What can hang from each mark:
mezul: kazope
sefu: lodevos sezos
sesun: sezos
sezos: gibut kazope sefu sesun
kazope: mezul sezos
gibut: bavo sezos
mibor: bavo sesun
gazo: lodevos
lodevos: gazo sefu
bavo: gibut mibor

Known rows, with every way that one mark hangs from another:
mibor(sesun): [  0  -1   6  -4   5  23 -23   4  -1 -10  15  10  -8   3 -22   5   0 -18
  -9   3   4 -16   4  10   3 -21  -8  20 -17  -8]
mibor(bavo(gibut) sesun): [-36  14   9  27  -2  17 -37 -17   2 -28  16  25 -22   0 -11  -2   6 -10
  -3   7  10 -16  -7  22   2 -38 -13  42   0  -2]
kazope(mezul sezos(gibut)): [-26  26 -12  11  10 -35  16 -19   0 -13  22   5 -10   3  12 -18  -4   4
  -2   0  19   5  13 -39  -8 -40   4  45 -12  -1]
gazo(lodevos(sefu(sezos))): [ 44  28 -18 -44 -10  34 -10  -7   1   2 -12  28  35  -5 -29   4  -5   2
  13 -13 -29 -18   8  -1  -7   6  -1 -15  26   1]
bavo(gibut mibor(sesun)): [  7  -8  33  16   1 -21 -30 -24   3 -11  33 -45   3  -5  -7  -5   1 -10
   2 -13   4 -17 -12  38  31 -23 -15  39  -5 -13]
sezos(kazope(mezul) sefu(lodevos) sesun): [ 83  49   0  31   7   4 -24 -34   6  -3   0  17 -11 -11  17  -2  -7  22
  23 -17  -2  52 -14 -49 -14  -9   8  38 -21  -2]
gibut(bavo(mibor) sezos(sefu)): [ 31  22  58 -25  -6  33 -28 -11  -2 -10   2  19 -23  -7 -10   4  10 -28
  24   9   8  37 -18 -21  27  -8   2   5   8   2]
mibor(bavo sesun(sezos(kazope sefu))): [-28  35  23  48   3 -16 -27 -11   2 -35  -5  55 -32   1 -20  -3  10 -17
   2   8   0   5  -9  -7 -17 -32 -13  47 -10  -7]
sefu(lodevos(gazo) sezos(gibut)): [ 42  31  -4 -13  -4  20  -9 -23   7  35  15 -54 -11  -7  18  15   1  28
   1  -1   3  -9  19 -11 -18 -11  11  -7  32   0]
gazo(lodevos(sefu(sezos(kazope)))): [ 45  34 -10 -39 -10  23 -12 -10   2  -1 -11  34  27  -6 -27   6  -4  -3
  15 -15 -27 -16   3  -4 -10   6  -1  -9  27   3]
gibut(bavo): [  9  11  20  -9  -8  40 -18   7   0 -12  -3  25  -6   3 -13  -1   9  -2
   7  11   0   2   3 -18  12 -14   2   3  12   5]
sefu(lodevos sezos): [ 31  33 -14   1  -2  34 -16  -8   8  40   8 -41  11  -4  18   9   6  18
  -1  -9  -6   1  18 -24  -6  -1  16 -23  34   2]
lodevos(gazo sefu(sezos(gibut))): [ -4  31   4 -37  -8  -9   4  -4   1  27 -18 -15   1 -13 -21  21  -7  11
  11   0 -18  -8  13  -1 -24 -32  -1  -6  31 -12]
sefu(lodevos sezos(kazope)): [ 33  45   0  10  -3  11 -21 -13   9  33   9 -29  -5  -5  23  13   6   7
   4 -14   0   5   4 -31 -11  -1  15  -9  36   5]
sesun(sezos(gibut sefu(lodevos(gazo)))): [ 24  13  27  17   2 -27   2 -19   3  12 -13 -14  -8  -2  -2  -8   5   8
  12   4   5   8  -5 -16 -23   4   0  30  21 -16]
kazope(sezos(sefu)): [-19  18   0   9   8 -24   0 -19   2  18 -29  11 -12   2  -4 -18   0   7
  17  -7   8  20   9 -28  -7 -11   2   7  -4  -4]
mezul(kazope(sezos(gibut))): [ -1  33  -8  -3   9 -52 -13 -14   0  -7 -12   9 -33  -1 -10 -16  -5 -29
   5  -6  14  -1 -15   0   9   2   5  14  -9   2]
kazope(mezul): [  7  16 -12   7   3   9  13   7  -2 -16  23   0   9  -4  17  -7  -2  16
  -2  -1   5  11   6 -27   0 -30   7  13 -15  -6]
kazope(sezos(gibut(bavo(mibor)) sesun)): [ -3  21   0  13   7 -34 -12 -36   3 -20   8  12 -20   5 -25 -11  -6  -7
   2   5  -4   8  12 -17   2 -18  -6  48 -17  11]
mibor(bavo sesun(sezos(kazope))): [-36  32  21  49   2 -18 -24  -5   1 -46  11  54 -37   2 -24   0  11 -24
  -5   9  -2  -6  -4   0 -16 -32 -14  51 -10  -2]
mibor(sesun(sezos(sefu(lodevos)))): [ 14  10  20  15   7  16 -23   2   2   0   1   9  -5   2 -27  -3   6 -13
   2   0   2  -4   3  -8  -7 -16  -6  26  -5 -19]
bavo(gibut mibor): [  5  -8  28  19  -2 -38 -14 -27   4  -3  22 -54   8  -7   9  -8   0   3
   9 -15   1  -5 -14  30  29  -8  -9  26   7  -7]
mezul(kazope(sezos(gibut sefu sesun))): [ 24  41 -15   0  11 -44 -20 -25   1  -6 -24  10 -31  -3 -19 -20 -12 -19
  11  -7   7  19 -19  -7   7   0   6  17 -22  -1]
gazo(lodevos(sefu(sezos(gibut kazope)))): [ 44  33  -9 -43 -10  14 -13 -17   1  -1  -8  30  24  -4 -25   8  -5  -7
  11 -12 -23 -21  -1  -2 -12   6  -2   2  30   4]
sefu(sezos(gibut sesun)): [ 17  27 -31  -6   0   0 -10 -23   4   1   5 -41   4   0 -23   8 -16   8
 -22   9  -8   5   2  -9  -6 -22   9   1  -1   3]
kazope(mezul sezos(gibut(bavo))): [-21  32  -2   7   6 -16   8 -15   0 -19  21  17 -12   4   6 -18   1   3
   1   5  18   6  15 -47  -3 -46   5  47  -7   1]
sesun(sezos(gibut kazope(mezul) sefu)): [  6  29  29  29   3 -56   5 -16   1 -14  -9   3 -13   0  -1 -10   1  -8
   5   2  15  17 -25 -34 -20 -16   2  50  10 -15]
sefu(lodevos): [ 33   7   7   8   1  21 -13  -9   5  24  14  -4   2  -3  28   5  10   7
  11 -11  -2  -1   9 -10  -5  21   4   6  21   4]
sesun(sezos(kazope(mezul) sefu)): [  8  32  26  36   3 -38   7  -1   1 -12 -16   9  -9  -3  -6 -13   3   1
  13  -4   6  28 -16 -40 -16 -16   4  27   1 -17]

Rows:
[ 21  10  24 -18  -6   7 -21 -29   0   9 -22   8  -3   4   5  -1   2   2
   8  12  16   8 -23 -12  -1  -9   2  28  21  -3] | sezos(gibut(bavo) sefu)
[-35  17  15  19  -7   1 -15 -21   2 -22   9  21 -26  -5   7  -3   6 -11
   9   8  13   9 -17   8   2 -14  -3  20  18   7] | mibor(bavo(gibut(sezos)))
[ 45  43  10  -4  -5  -1 -14 -28   8  28  17 -41 -28  -7  20  19   2  16
   4  -7   9  -5   6 -18 -23 -10  10   5  34   3] | sefu(lodevos(gazo) sezos(gibut kazope))
[  0  42  11 -27  -8 -11   2   3   2  23 -23  -1  -7 -15 -21  22  -5  10
  19  -7 -20   3  11 -11 -25 -33   0 -10  28 -11] | lodevos(gazo sefu(sezos(kazope)))
[  8  36 -24  18  14 -26   6 -36   2 -14   4   8  -6  -1  -2 -22 -14  19
   5  -1   9  33   9 -48 -12 -42   5  51 -33  -5] | kazope(mezul sezos(gibut sefu sesun))
[-38  30  23  44   2 -31 -25 -16   1 -47  16  51 -39   4 -20   3   9 -30
 -10  13   3 -13 -11   5 -18 -32 -16  65  -5  -1] | mibor(bavo sesun(sezos(gibut kazope)))
[ 43  36  55  -6  -5  11 -34 -16   0 -44  28  35 -44  -7 -30  12   3 -44
  16   8  -2  39 -19 -22  24  -8  -3  32 -12  16] | gibut(bavo(mibor) sezos(kazope sesun))
[ -2  21   2  12   8 -10  -6 -23   5  30 -22   8 -11   0   9 -15   5  10
  23 -13   7  19  13 -33 -10  -1   4  11   7  -2] | kazope(sezos(sefu(lodevos)))
[ 48  46   6   3  -4  17 -13 -13   8  29   9 -35 -23 -10  15  16   4  25
  13 -12   1   6  15 -26 -19 -11  12 -16  26   1] | sefu(lodevos(gazo) sezos(kazope))
[  2  21 -11  10  11 -36  -7 -42   3   3 -19   7 -16   4 -17 -15 -11   4
   7   0   4  22   3 -22 -12 -12  -1  38 -17   1] | kazope(sezos(gibut sefu sesun))
[ 50  13  13  -2   0  25 -10 -19   3  34 -21  -8  -5  -9  21  -2   4  31
  28 -10   4  22   2 -15 -12   7   4  -6   9 -10] | sezos(sefu(lodevos(gazo)))
[ 20  13  44  -6  -5  11 -27 -24   4  14   4 -16 -22  -6   9   0   2 -22
  23  -9  34  19 -34  -6   8   1   5  18  34  -6] | bavo(gibut(sezos(kazope sefu(lodevos))))
[  7  23  17   8   0 -54  -2 -24  -1 -23  27   7 -23   1  24   7  -2 -17
  -8  -2  24  -1 -27 -18 -12 -19   0  59   3   4] | sezos(gibut kazope(mezul))
[ 82  21  -7   8   5  31 -19 -32   6  15 -16  -3  -7 -11  -4  -2  -9  39
  25  -6 -14  40   8 -17 -14   4   2   6 -20  -5] | sezos(sefu(lodevos(gazo)) sesun)
[ 58  44  -4  25   6 -11 -15 -26   3 -20 -10  19 -12  -9  -2  -5 -14  17
  14  -9   0  54 -21 -42 -10 -23   5  35 -36  -4] | sezos(kazope(mezul) sefu sesun)
[-18  32   8 -26  -8 -18 -14  -8   3  25 -13  -5  27  -7 -12  19   0 -13
   1  -2 -24  -8  -2  -7  -3 -22   1  11  43  -4] | lodevos(sefu(sezos(gibut(bavo(mibor)))))
[  0   9  21  19   2 -41   5 -14   1   1 -20  -9  -1   3 -13 -11   1  -5
   2   8   6   8 -16 -13 -16  -1  -1  30  14 -16] | sesun(sezos(gibut sefu))
[ 29  43  56 -22  -8  45 -25  -3  -2 -19   1  47 -38  -5  -6   5   8 -32
  25  10  28  45 -28 -53  10 -22  10  15  12   3] | gibut(bavo sezos(kazope(mezul) sefu))
[ 10  40 -27  22  14  -7   6 -21   2 -11  -4  14  -2  -4  -6 -25 -12  28
  13  -6   1  44  18 -55  -7 -43   8  28 -40  -7] | kazope(mezul sezos(sefu sesun))
[ 78  37   9  26   4  -4 -33 -38   7   8 -16  19 -18  -8   6   3  -6  11
  24 -16  -5  45 -18 -31 -14  12   4  30 -10   3] | sezos(kazope sefu(lodevos) sesun)
[ 26  51 -25  14   0   1  -8  -9   5 -12   9 -24  -3  -5 -17   5 -14  14
 -11  -2  -8  25   2 -35  -6 -37  13  -1 -13   2] | sefu(sezos(kazope(mezul) sesun))
[ -5   9  33  21  -1 -38   1  -8   1 -22   7  -4  -6   4 -21  -7   7 -15
  -3  12  -3  -5  -6  -8  -2  -7  -6  39  14  -6] | sesun(sezos(gibut(bavo(mibor))))
[ -3  32 -26  18  13 -30  11 -28   1 -27  25   9 -11   2  -6 -18 -13   9
  -5   2   6  17  17 -41  -9 -42   3  55 -33   2] | kazope(mezul sezos(gibut sesun))
[ 57  38   2  16   5 -40 -17 -48   2 -23   0   9 -18  -4   5   0 -17   5
   3  -2  11  39 -34 -32 -16 -22   2  66 -24  -1] | sezos(gibut kazope(mezul) sefu sesun)
[ 42  28 -16 -47 -10  24 -10 -15   1   3  -8  25  33  -4 -27   5  -6  -3
   9 -10 -25 -23   5   2 -10   6  -2  -6  29   2] | gazo(lodevos(sefu(sezos(gibut))))
[  2   8  18  13   7   9 -19   6   0  -9  -4  10  -5   3 -35  -5   3 -15
  -2   4   3  -3   0  -4  -5 -22  -8  24 -12 -21] | mibor(sesun(sezos(sefu)))
[  1   1  46  33   3 -45 -28 -22   4 -20  30 -39  -5  -4 -15  -8   3 -17
   5 -14   4 -14 -16  28  24 -24 -16  52   0 -17] | bavo(gibut mibor(sesun(sezos(kazope))))
[ 44  37  21  -6   4   8 -14 -18  -1 -20   8  26 -34  -9 -11   5  -9 -25
  16   1  15  56 -28 -38  -2 -10   7  21 -21   0] | gibut(sezos(kazope(mezul) sefu sesun))
[  4  21  36  26   1 -61  -1 -19   1  -6 -19   3 -18   2  -9  -6   2 -16
   5   2  12  12 -28 -21 -20  -1  -2  44  17 -12] | sesun(sezos(gibut kazope sefu))
[ 25  47 -22   6   0 -18  -9 -23   4 -14  16 -29  -8  -2 -11   9 -16   6
 -19   4   1  14  -8 -28 -10 -36  11  22  -6   4] | sefu(sezos(gibut kazope(mezul) sesun))
[-18  46   0 -15  -5 -16  -6   5   3  23 -16   6  22  -9  -5  17  -2 -10
   5 -10 -18   5  -3 -26 -13 -28   7   4  35  -7] | lodevos(sefu(sezos(kazope(mezul))))
[-21  40   4 -17  -7 -19 -11   2   4  28 -24   7  18  -8 -11  19  -2 -15
   6 -10 -20   1  -5 -17 -13 -17   5  -1  41  -5] | lodevos(sefu(sezos(kazope)))
[ 15  37 -19   2  11 -47 -17 -19   1 -17  -9  12 -34  -2 -23 -17 -12 -26
   3  -5   5   8 -12  -1   8   1   4  20 -24   4] | mezul(kazope(sezos(gibut sesun)))
[ 45  40  12  12  -1 -17 -23 -31   2 -51  30  30 -28   1 -11   5 -10 -11
  -5   9   7  19 -20 -33  -4 -30   0  73 -18  12] | sezos(gibut(bavo) kazope(mezul) sesun)
[  7  37  -6  -4   9 -49 -16 -19   1   3 -27   9 -32  -3  -5 -20  -6 -22
  12  -8  15  11 -21  -5   7   2   7  11  -8  -3] | mezul(kazope(sezos(gibut sefu)))
[ -2  30  37  27  -2 -42   2  -4   1 -34  12  16 -20   3 -13  -6   6 -19
  -2  10  12   3 -15 -34 -13 -22   0  54  14  -6] | sesun(sezos(gibut(bavo) kazope(mezul)))
[ -4  15  35  12   3  -9 -27  -1   0 -28  16  24 -24   7 -37   4   5 -37
 -10  10  10 -18  -9  -5  -6 -25 -11  53  -1 -10] | mibor(sesun(sezos(gibut(bavo) kazope)))
[ 17  11  34   1  -4  22 -30  -1   0 -22  18  14  -5   0 -18   1  10 -11
   5   5 -10  -5   6   1  25 -23  -8  22  -6   2] | gibut(bavo(mibor(sesun)))
[ 47  27  54 -34  -9  73 -28  -5   0   7  -3  31 -34  -7  -7   7  13 -17
  32  13  19  36  -8 -36   8  -3   8  -5  22   2] | gibut(bavo sezos(sefu(lodevos(gazo))))
